Each row was made from one small tree. The marks that hang from a mark follow it in brackets, in the order of their numbers. Every link used is in the known rows. Write each row's tree.
Known rows:
k_729(k_954): [ 1.37 -0.99  0.59 -0.40 -0.05 -0.91  1.81 -0.58  1.69 -0.37  2.36 -0.47
 -0.43 -1.25  0.81 -0.66 -0.88 -1.64  1.48  1.37 -1.79 -0.50 -0.08]
k_729(k_34 k_76 k_538 k_954(k_477)): [ 4.22 -1.81 -0.89  2.18  0.10  1.66  1.69 -0.31  2.50 -0.70  1.55  1.70
  1.07 -2.92 -0.28 -0.99 -3.34  0.49 -0.76  1.20 -4.63 -1.11 -3.31]
k_358(k_729(k_34 k_934)): [ 1.84 -2.82 -3.44  1.35  0.48  0.77  2.47 -2.70  5.10 -1.57  0.36  0.93
 -2.02 -2.27  0.85  0.02  0.22 -0.78  1.26  2.88 -0.62 -3.12 -1.87]
k_477(k_862): [ 0.00 -3.08  1.53  0.31  0.75 -1.21  1.03  0.38  4.38 -0.73  0.08  0.74
 -1.17 -0.71  0.62 -0.16 -1.51 -3.23  0.21  0.61 -0.27  0.11  1.31]
k_76(k_729(k_954(k_477))): [ 2.67 -1.29  1.17 -0.26 -0.63 -0.34  2.08 -1.69 -0.39 -0.87  3.48 -0.83
 -1.45 -1.50 -1.15 -1.23 -0.49 -1.13 -0.51  1.38 -1.68 -0.12 -1.61]
k_358(k_729(k_76)): [ 1.94 -2.28 -2.46  1.22  0.10 -0.60  0.63 -0.89  3.09  1.31  0.17  1.09
 -0.90 -0.37  1.04  0.15 -0.42 -1.10  1.26  0.18 -1.19 -1.27 -3.32]
k_358(k_729(k_954)): [ 2.43 -1.13 -1.07  0.40  0.08 -0.98  1.61 -1.90  2.82  0.21  3.34 -0.78
 -0.80  0.12  1.13 -0.86  0.01 -0.72  1.40  2.54 -1.49 -1.09 -1.50]
k_34(k_729(k_934)): [-1.14 -1.32 -0.43 -0.42 -0.57  0.03  3.35  0.06  2.38  0.77 -0.42  1.38
 -3.03 -4.71  0.21  0.46 -0.78 -1.20  2.28  1.84 -2.92 -1.20  1.47]
k_358(k_729(k_34 k_538 k_934 k_954)): [ 2.77 -1.66 -2.06  1.52  0.46  1.25  3.71 -3.55  5.27 -2.62  1.81  1.44
 -1.68 -2.50  0.49 -2.53 -0.82 -0.53  1.42  3.84 -4.24 -2.88 -1.65]
k_76(k_729(k_34 k_954)): [ 3.44  0.08 -0.81  1.09  0.28 -0.54  1.69 -1.46  0.92 -3.37  1.95 -1.66
 -0.42 -2.57 -1.90 -2.00 -1.50 -1.04  1.25  2.42 -2.23 -3.00 -1.13]
k_76(k_729(k_954)): [ 1.46  0.42  1.04  0.05 -0.38 -1.14  2.00 -1.72  0.17 -1.58  1.89 -0.95
 -1.33 -1.54 -1.15 -2.17 -0.61 -1.93  1.81  1.17 -2.35 -1.42 -0.39]
k_729(k_538 k_934): [-0.71 -1.92  0.61 -0.18 -0.31  0.22  3.92 -2.23  4.43 -0.77 -1.50  2.78
 -3.28 -2.59  0.66 -1.94 -0.04 -2.41  1.72  1.53 -2.26  0.10 -0.14]
k_477(k_954): [ 0.40 -2.94  1.05  0.16  1.21 -2.16  0.01 -1.38  1.50  0.72  0.12 -0.49
 -1.08 -2.52  1.01 -0.66 -1.28 -0.80 -0.67  0.24  0.66  1.79 -0.77]
k_862(k_477(k_954)): [ 1.54 -3.65  1.22  1.35  0.77 -1.63  2.19 -1.67 -0.81  0.75 -1.54 -1.27
 -1.54 -3.69  0.66 -0.07 -1.40 -0.51 -1.53  0.45 -0.09  1.99 -1.52]
k_729(k_34 k_76): [ 2.58 -1.64 -2.76  1.45  0.57  0.20  0.58  0.16  2.52 -0.54 -0.39  0.53
  0.41 -2.93 -0.48  0.47 -2.43 -1.15  1.06  0.68 -1.19 -2.47 -2.79]
k_538(k_729(k_34 k_934 k_954)): [ 3.47  0.15 -0.60  0.96  0.45  0.03  2.79 -2.31  3.78 -3.27  2.46  0.34
 -1.40 -4.08  0.73 -0.21 -0.86 -2.09  2.69  2.06 -5.71 -2.76 -0.78]
k_729(k_34 k_76 k_538 k_934): [ 1.60 -1.51 -1.83  1.73  0.32  1.82  2.41 -1.28  4.24 -1.89 -2.10  3.13
 -1.92 -4.16 -0.24 -1.29 -2.47 -1.46  1.84  0.77 -4.28 -2.50 -2.68]
k_477(k_862 k_954): [ 0.62 -3.73  2.23  0.71  2.06 -2.16 -0.78 -0.37  2.74  0.28 -0.40  0.67
 -0.82 -2.20  1.00 -0.55 -2.67 -2.05 -1.30 -0.10 -0.53  1.38  1.00]
k_76(k_729(k_34 k_538 k_954)): [ 2.66 -0.29 -0.36  2.36  0.37 -0.48  2.59 -1.89  2.02 -4.04  1.11 -0.48
 -0.30 -2.63 -1.83 -3.86 -1.63 -0.85  0.78  2.64 -4.46 -1.66 -1.56]
k_358(k_729(k_934)): [-0.07 -2.73 -1.79 -0.40 -0.20  0.13  3.00 -2.78  4.75  0.10  0.16  1.41
 -3.43 -1.23  1.46  0.05  1.14 -1.75  1.75  2.24 -0.43 -1.75 -0.90]
k_76(k_729(k_538 k_934)): [-0.59 -0.79  1.23  0.46 -0.72  0.39  4.26 -2.82  3.27 -2.41 -2.14  2.33
 -3.99 -3.46 -1.17 -3.89  0.03 -2.70  1.76  1.49 -3.05 -0.51 -0.83]
k_729(k_76 k_538 k_934): [ 0.03 -1.54 -0.18  0.35  0.00  1.47  2.76 -1.19  3.58 -0.51 -2.19  3.54
 -2.98 -3.68  0.68 -1.55 -1.18 -2.21  2.08  0.00 -4.44 -0.85 -2.21]

Write each row's tree:
[ 3.60 -0.82 -1.97  0.08  0.74  2.22  1.88 -0.70  2.08 -2.05  1.80  1.06
 -0.77 -4.91  0.50  0.28 -2.69 -1.32  2.36  1.53 -5.12 -4.34 -1.82] | k_729(k_34 k_76 k_934 k_954)
[ 0.42 -0.03  0.07  0.99 -0.54  1.60  3.33  0.51  2.02 -0.17  0.18  2.69
 -2.23 -5.36  0.42 -1.29 -2.73 -0.71  2.64  1.22 -8.50 -1.51  0.20] | k_34(k_729(k_76 k_538 k_934 k_954))
[ 3.02 -1.62 -3.08  0.23  0.69  0.97  2.58 -2.51  4.42 -1.71  3.37 -0.04
 -1.61 -2.29  0.81 -0.36 -0.62 -0.57  1.92  3.77 -2.63 -4.05 -1.16] | k_358(k_729(k_34 k_934 k_954))
[ 1.33 -0.82 -0.42  0.36 -0.55  0.66  1.89 -1.48  2.99 -0.90 -1.37  2.02
 -2.28 -4.03  1.44  0.49 -0.57 -3.26  2.92 -0.36 -5.09 -1.20 -2.65] | k_538(k_729(k_76 k_934))
[ 0.83  0.18 -0.95 -0.29 -0.71  1.66  2.21  0.86  1.11  0.30  1.66  1.11
 -1.94 -5.76  0.61  0.70 -2.57 -0.56  3.04  1.10 -7.07 -2.90  0.32] | k_34(k_729(k_76 k_934 k_954))
[ 2.00  0.17  0.10  1.56 -0.03  1.17  4.17 -3.08  2.54 -4.61  0.37  1.15
 -2.30 -4.38 -1.51 -3.88 -1.45 -1.09  1.68  2.73 -5.67 -2.97 -1.12] | k_76(k_729(k_34 k_538 k_934 k_954))
[ 0.88 -1.81 -1.30  1.15  0.33  0.83  3.53 -2.07  5.14 -2.39 -1.75  2.49
 -1.95 -3.73 -0.46 -1.62 -1.01 -1.59  1.18  2.29 -2.51 -1.22 -0.61] | k_729(k_34 k_538 k_934)
[ 2.11 -1.89 -1.47  2.91  0.56  0.68  1.27 -0.02  3.35 -1.38 -1.92  1.67
  0.30 -2.95 -0.35 -1.50 -2.96 -1.28  0.43  0.09 -3.01 -1.29 -2.65] | k_729(k_34 k_76 k_538)
[ 1.10 -1.30 -0.62  2.05  0.03  0.65  3.82 -2.74  3.35 -4.13 -1.94  1.42
 -2.91 -3.94 -1.91 -3.21 -0.65 -1.92  1.27  2.00 -3.22 -2.32 -1.18] | k_76(k_729(k_34 k_538 k_934))
[ 4.42  0.07 -1.89  0.95  0.51  1.00  1.50 -1.49  2.95 -3.35  1.83  1.08
 -0.80 -4.95  0.79  0.41 -2.56 -2.04  2.59  1.18 -7.62 -3.58 -2.69] | k_538(k_729(k_34 k_76 k_934 k_954))
[ 1.64 -0.54  0.57  0.96 -0.06  0.44  1.49 -0.45  2.14 -0.45  0.79  1.68
 -0.01 -1.84  0.26 -1.99 -2.87 -1.59  1.18  0.26 -5.46 -0.21 -1.65] | k_729(k_76 k_538 k_954)
[ 0.75  0.57  0.57 -1.32 -0.37  0.45  3.39 -2.81  1.18 -2.67  1.48 -0.05
 -3.27 -3.73 -0.62 -1.75 -0.43 -2.22  2.44  1.70 -3.79 -2.15 -0.32] | k_76(k_729(k_934 k_954))
[ 0.80 -0.01  1.47  1.06 -0.68 -0.82  2.90  0.50  2.45 -0.07  1.16  0.61
 -0.78 -3.12 -0.27 -2.20 -1.79 -0.54  1.72  1.89 -5.33  0.77  1.41] | k_34(k_729(k_538 k_954))
[-0.11 -1.23 -1.28  0.09 -0.89  1.06  2.35  0.64  1.55  1.17 -1.13  2.12
 -2.47 -5.56  0.26  0.77 -1.77 -1.59  2.92  0.34 -4.85 -1.82 -0.10] | k_34(k_729(k_76 k_934))
[ 2.66 -1.00 -0.64  1.77 -0.25  0.17  1.20 -1.28  3.26  0.04  1.28  1.39
 -0.59 -0.70  1.10 -2.30 -1.36 -0.76  1.36  1.15 -5.19 -0.74 -3.00] | k_358(k_729(k_76 k_538 k_954))
[ 1.82 -1.42 -0.57 -0.80 -1.25  1.59  2.56  0.45  0.70  1.66  2.46  1.64
 -1.76 -5.53  0.53  1.98 -2.18 -0.15  0.88  1.02 -6.08 -1.94 -0.47] | k_34(k_729(k_76 k_934 k_954(k_477)))
[ 3.82 -2.25 -1.96  0.68 -0.24  0.33  0.67 -1.05  1.52  1.40  3.97  0.38
 -0.13 -0.37  1.00  0.71 -1.05 -0.05 -0.83  1.16 -2.23 -1.08 -3.43] | k_358(k_729(k_76 k_954(k_477)))
[ 3.51 -1.25 -1.35 -0.09 -0.48  1.27  3.16 -2.35  0.82 -3.09  3.18 -0.17
 -2.10 -4.48 -1.52 -0.37 -1.02 -0.35 -0.12  2.70 -2.87 -3.19 -1.53] | k_76(k_729(k_34 k_934 k_954(k_477)))
[ 3.56 -1.15 -0.05 -0.54 -1.04  1.21  2.06 -2.11  1.89 -0.67  2.93  1.72
 -1.76 -3.81  1.56  1.00 -0.82 -1.96  0.98 -0.26 -6.71 -0.72 -2.87] | k_538(k_729(k_76 k_934 k_954(k_477)))
[ 5.95 -1.18 -1.30  2.10 -0.12  0.47  0.46 -0.69  1.53 -1.72  3.14 -0.13
  1.04 -3.20  0.00  1.04 -2.13 -0.65 -0.37  0.52 -5.37 -1.78 -3.50] | k_538(k_729(k_34 k_76 k_954(k_477)))
[ 1.44 -1.55  1.49 -0.61 -1.00  0.88  4.22 -3.16  1.74 -2.12  1.88  1.30
 -3.42 -3.44 -0.74 -3.08 -0.13 -1.24  0.05  1.86 -4.47 -0.12 -1.20] | k_76(k_729(k_538 k_934 k_954(k_477)))
[ 4.11 -2.19 -1.29  0.81  0.40  0.34  1.41 -1.18  1.89 -0.80  3.89 -0.49
  0.72 -2.19  0.12  0.46 -1.51 -0.03 -1.07  2.11 -1.00 -1.18 -1.15] | k_729(k_34 k_954(k_477))
[-0.76 -1.06 -0.23  0.94 -1.05  1.24  3.00  0.52  3.02  0.67 -2.42  3.39
 -2.89 -5.20 -0.25 -0.56 -2.07 -1.32  2.08  0.83 -6.22 -0.68  0.08] | k_34(k_729(k_76 k_538 k_934))
[ 4.59 -1.27 -3.72  1.99  0.61  0.50  0.15 -0.72  2.40 -0.82  2.86 -0.28
  0.79 -1.26  0.66 -0.42 -2.47  0.05  1.11  2.23 -3.39 -3.60 -3.54] | k_358(k_729(k_34 k_76 k_954))
[ 2.91 -2.61 -3.11  4.01  0.59 -0.04  0.91 -0.95  4.97 -0.55 -0.92  1.48
  0.22 -1.70  0.13 -1.98 -1.63 -0.40  0.32  1.37 -3.10 -1.75 -3.88] | k_358(k_729(k_34 k_76 k_538))
[ 1.05 -2.29 -1.66  2.35 -0.11 -0.24  1.44 -1.08  4.29  0.87 -1.18  2.14
 -1.30 -0.05  0.52 -2.11 -0.55 -1.06  1.01  0.62 -2.83  0.01 -3.66] | k_358(k_729(k_76 k_538))
[ 2.13 -2.56 -3.24  2.71  0.50  1.87  2.49 -2.43  5.23 -1.53 -1.25  2.84
 -2.05 -3.06  0.72 -1.75 -1.25 -0.66  1.52  2.15 -3.97 -3.05 -3.58] | k_358(k_729(k_34 k_76 k_538 k_934))
[ 1.73 -0.56 -0.60 -1.01  0.02  1.14  2.56 -0.65  1.72 -0.69  1.95  1.34
 -2.13 -3.86  1.22  0.09 -2.32 -2.22  2.89  0.84 -4.60 -2.55 -1.25] | k_729(k_76 k_934 k_954)
[ 2.84 -0.84 -1.55  1.36  0.71  2.08  2.68 -1.33  3.29 -2.83  0.57  2.41
 -0.95 -4.66 -0.02 -1.55 -2.88 -0.87  2.02  1.54 -6.86 -3.03 -1.99] | k_729(k_34 k_76 k_538 k_934 k_954)
[ 2.27 -1.05 -0.08  1.00  0.24  0.96  3.55 -2.15  4.32 -3.02  1.02  1.80
 -1.46 -4.17  0.20 -2.31 -1.73 -1.22  1.68  2.77 -4.86 -2.23 -0.27] | k_729(k_34 k_538 k_934 k_954)
[ 4.87 -3.13 -3.06  1.56  0.31 -0.39  1.11 -1.72  3.21  0.02  4.98 -0.56
  0.25 -0.85  0.40  0.38 -0.38  0.62 -1.25  3.30 -0.64 -1.78 -2.35] | k_358(k_729(k_34 k_954(k_477)))
[ 2.66 -2.71 -1.82  3.31  0.21 -0.51  1.72 -2.04  5.25 -1.39 -0.43  1.15
 -0.43 -0.58 -0.03 -2.05  0.01 -0.50  0.32  2.65 -1.19 -0.78 -2.04] | k_358(k_729(k_34 k_538))
[ 5.40 -2.43 -3.78  1.98  0.27  1.09  0.40 -0.96  2.26  0.59  3.86 -0.30
  0.96 -1.34  0.38  0.88 -1.80  1.06 -1.13  1.69 -2.77 -2.62 -4.05] | k_358(k_729(k_34 k_76 k_954(k_477)))
